Each row comes from the steps of one walk. Every step used is in the known rows, and no mark comes twice. Write the walk behind each row, first mark first.
(in the rows, 128 means zero)
Known rows:
kuvuka > deziz: [157 144 165  96 156 182  98 111  97 139 157 135 107 126 124 127 202  91
 144 147 121  85 126]
lotofe > deziz > kuvuka > torer: [128 129 153  96 156 134  91 105 112 126 136 112  89 137  96  98 186 126
 121 136 107  63 141]
kuvuka > lized: [155 114 158 106 154 152  99 128 103 120 158 153 104 146 133 123 192 136
 117 117 106  88 101]
lized > zazaz: [154 148 131 124 148 155  99 131  87 124 152 131 112 109 125 158 196 102
 130 146 110 116 114]
torer > kuvuka > lized > lotofe: [177 117 153 121 147 173 135 136  96 125 126 160 119 127 152 138 197 136
  92 148 111 101  77]
lized > bisi > deziz: [182 127 114  86 128 140  70 123  65 123 121 142 114 125 157 160 202  94
 127 155 136  89 116]
zazaz > deziz > lotofe > lized > bisi: [189 154 147  80 135 125  81 116 123 117 163 105 111 129 146 187 199 123
 108 159 136 116 156]
deziz > lotofe > lized > bisi: [193 138 151  92 138 140  70 125 103 107 152 107 122 137 163 177 204 123
  88 156 121 123 125]
lotofe > lized > bisi > deziz > kuvuka: [208 133 118  98 117 119  74 123  67 110 142 117 119 130 139 137 204  98
 119 158 137  82 128]
lotofe > deziz > kuvuka: [140 135 141 122 141 145  83 109 104 133 147  99 110 128 111 125 185 122
 107 131  97  75 143]
zazaz > deziz > lotofe: [150 150 154  98 148 129  88 115 145 141 165 107  95 133 118 195 190 119
 118 149 128 110 170]
zazaz > deziz > kuvuka > lized > lotofe: [130 137 147 106 143 141 121 134 114 146 148 129 113 131 110 128 179 150
 136 143 124  81 144]
kuvuka > deziz > zazaz: [154 128 168 118 157 191  81  91  95 135 160 123 125 136 125 124 188  86
 156 153 113  89 131]
balag > deziz > kuvuka: [149 157 170  97 148 135  96 108 116 145 163 127 108 111  92 141 178 145
 146 140 112  86 148]
torer > kuvuka > deziz: [188 151 172 111 157 184 126 109  99 133 160 147 118 119 126 146 210  97
 127 167 119  89 117]
kuvuka > deziz > lotofe: [133 146 182  98 158 185  96 116 113 140 160 113 107 137 128 165 206 101
 126 150 122  92 146]
torer > kuvuka > lized > bisi > deziz > lotofe: [168 126 151  97 134 155 124 137  81 112 133 152 122 141 160 191 213 137
  94 149 125  80 105]
balag > deziz: [172 145 166  84 150 146  85 105 121 133 154 140  95 106 115 150 187 129
 133 131 116 103 129]
lotofe > lized > balag > deziz > kuvuka: [208 147 160  79 146 123 118 118  92 122 181 108 113  97 100 139 193 144
 133 149 116  98 117]
torer > kuvuka > lized > bisi > deziz: [186 124 140  97 134 154 124 133  70 109 133 171 123 131 158 157 210 133
 109 149 126  75  91]
bisi > deziz > zazaz: [178 103 120 129 130 137  59 102  91 132 140 122 103 139 126 152 185  65
 135 147 127  85 134]

Which walk is each row?
[178 138 175 131 158 190 114  91  98 129 159 137 133 126 126 142 195  93
 137 171 112  91 120]	torer > kuvuka > deziz > zazaz
[195 121 129 110 121 121  68 124 108 121 152 103  84 141 128 185 211  69
  95 140 138  93 143]	bisi > deziz > lotofe > lized
[181 123 178  98 160 166 151 114  91 115 167 152 131 109 127 157 189 167
 132 147 103  92  84]	torer > kuvuka > lized > balag > deziz > zazaz
[226 137 154  69 145 127 112 115  97 113 173 118 100  94 117 149 200 127
 128 146 118 110 101]	lotofe > lized > balag > deziz
[129 119 141  99 148 156  97 122 104 137  95 108  94 125 119 101 183 121
 108 148 115  82 118]	lized > lotofe > deziz > kuvuka > torer
[184 126 165 118 152 159 130 125 104 116 158 164 114 137 136 141 201 140
 102 137 106  90  95]	torer > kuvuka > lized
[181 135 119 118 120 127  87 134  94 117 150  98  89 127 129 197 217  67
 104 143 134  99 137]	bisi > deziz > lotofe > lized > zazaz
[133 150 179  77 147 149 112 121  94 127 157 151 129 116 121 132 182 182
 147 130 109  74 126]	balag > deziz > kuvuka > lized > bisi
[161 129 126  86 128 143  72 131  80 126 123 123 113 134 158 196 206 104
 110 156 139  96 132]	lized > bisi > deziz > lotofe
[221 126 157  87 147 137 100  99  95 110 174 111 117 100 119 145 186 124
 135 148 112 115 102]	lotofe > lized > balag > deziz > zazaz
[166 154 184 107 155 184 123 116 112 136 158 126 117 130 127 180 213 106
 111 167 120  95 131]	torer > kuvuka > deziz > lotofe
[160 153 149 120 151 154 157 131 101 115 167 160 119 113 122 164 203 138
 124 144 113  93 112]	torer > kuvuka > lized > zazaz > deziz
[183 132 160  99 151 166 128 127  78 106 140 171 134 132 161 147 203 157
 103 153 109  93  85]	torer > kuvuka > lized > bisi
[132 145 144 107 149 152 128 134 103 119 167 149 109 121 123 148 195 136
 141 125 118  93 123]	kuvuka > lized > zazaz > deziz
[191 149 151  98 138 115  81 113 146 123 176  97  94 133 122 184 197 109
 106 146 132 114 164]	zazaz > deziz > lotofe > lized
[139 115 143  83 134 151  96 140  77 115 132 143 114 150 160 172 206 133
 110 131 131  75 115]	kuvuka > lized > bisi > deziz > lotofe
[195 147 149  79 145 114 109 125 128 125 182  91  99 121 118 193 200 124
 114 157 134 117 147]	zazaz > deziz > lotofe > lized > balag
[159 109 138 129 144 163  61  85 109 118 141 101 115 131 137 132 177 100
 107 128  94  95 126]	lotofe > deziz > zazaz
[158 112 132  84 134 150  95 135  65 113 130 161 115 140 157 143 205 125
 125 129 128  69 100]	kuvuka > lized > bisi > deziz
[145 156 162 119 151 157 157 140 115 118 170 143 118 123 126 195 206 144
 110 146 115  98 127]	torer > kuvuka > lized > zazaz > deziz > lotofe
[227 124 113  89 119 124  65 118  72 103 135 131 111 124 156 143 210  84
 109 151 136  95 110]	lotofe > lized > bisi > deziz
[128 119 152 121 147 160 115 148  90 143 133 132 124 141 123 112 179 151
 118 136 107  85 112]	deziz > kuvuka > lized > lotofe
[182 167 132 124 135 120 104 124 105 117 181 107 117 109 103 145 194 107
 136 153 124 103 150]	lotofe > lized > zazaz > deziz > kuvuka
[200 159 178  95 145 180 120 117  95 108 155 126 132 126 154 176 221 112
 101 178 124 100 119]	torer > kuvuka > deziz > lotofe > lized > bisi
[162 137 118  96 126 133  83 126  64 131 128 129 124 129 135 150 195 114
 135 161 134  74 133]	lized > bisi > deziz > kuvuka
[150 104 144 107 146 171 107 142  93 131 118 148 109 134 151 123 190 133
 104 129 113 102  87]	kuvuka > lized > lotofe
[137  87 141 125 141 186  94 115  95 121 109 124 118 136 159 114 182 125
  97 116  98  90  89]	kuvuka > lized > lotofe > deziz > zazaz
[181 166 171 122 147 183 138 124  99 113 170 117 121 115 132 181 224  95
 109 169 119 104 122]	torer > kuvuka > deziz > lotofe > lized > zazaz
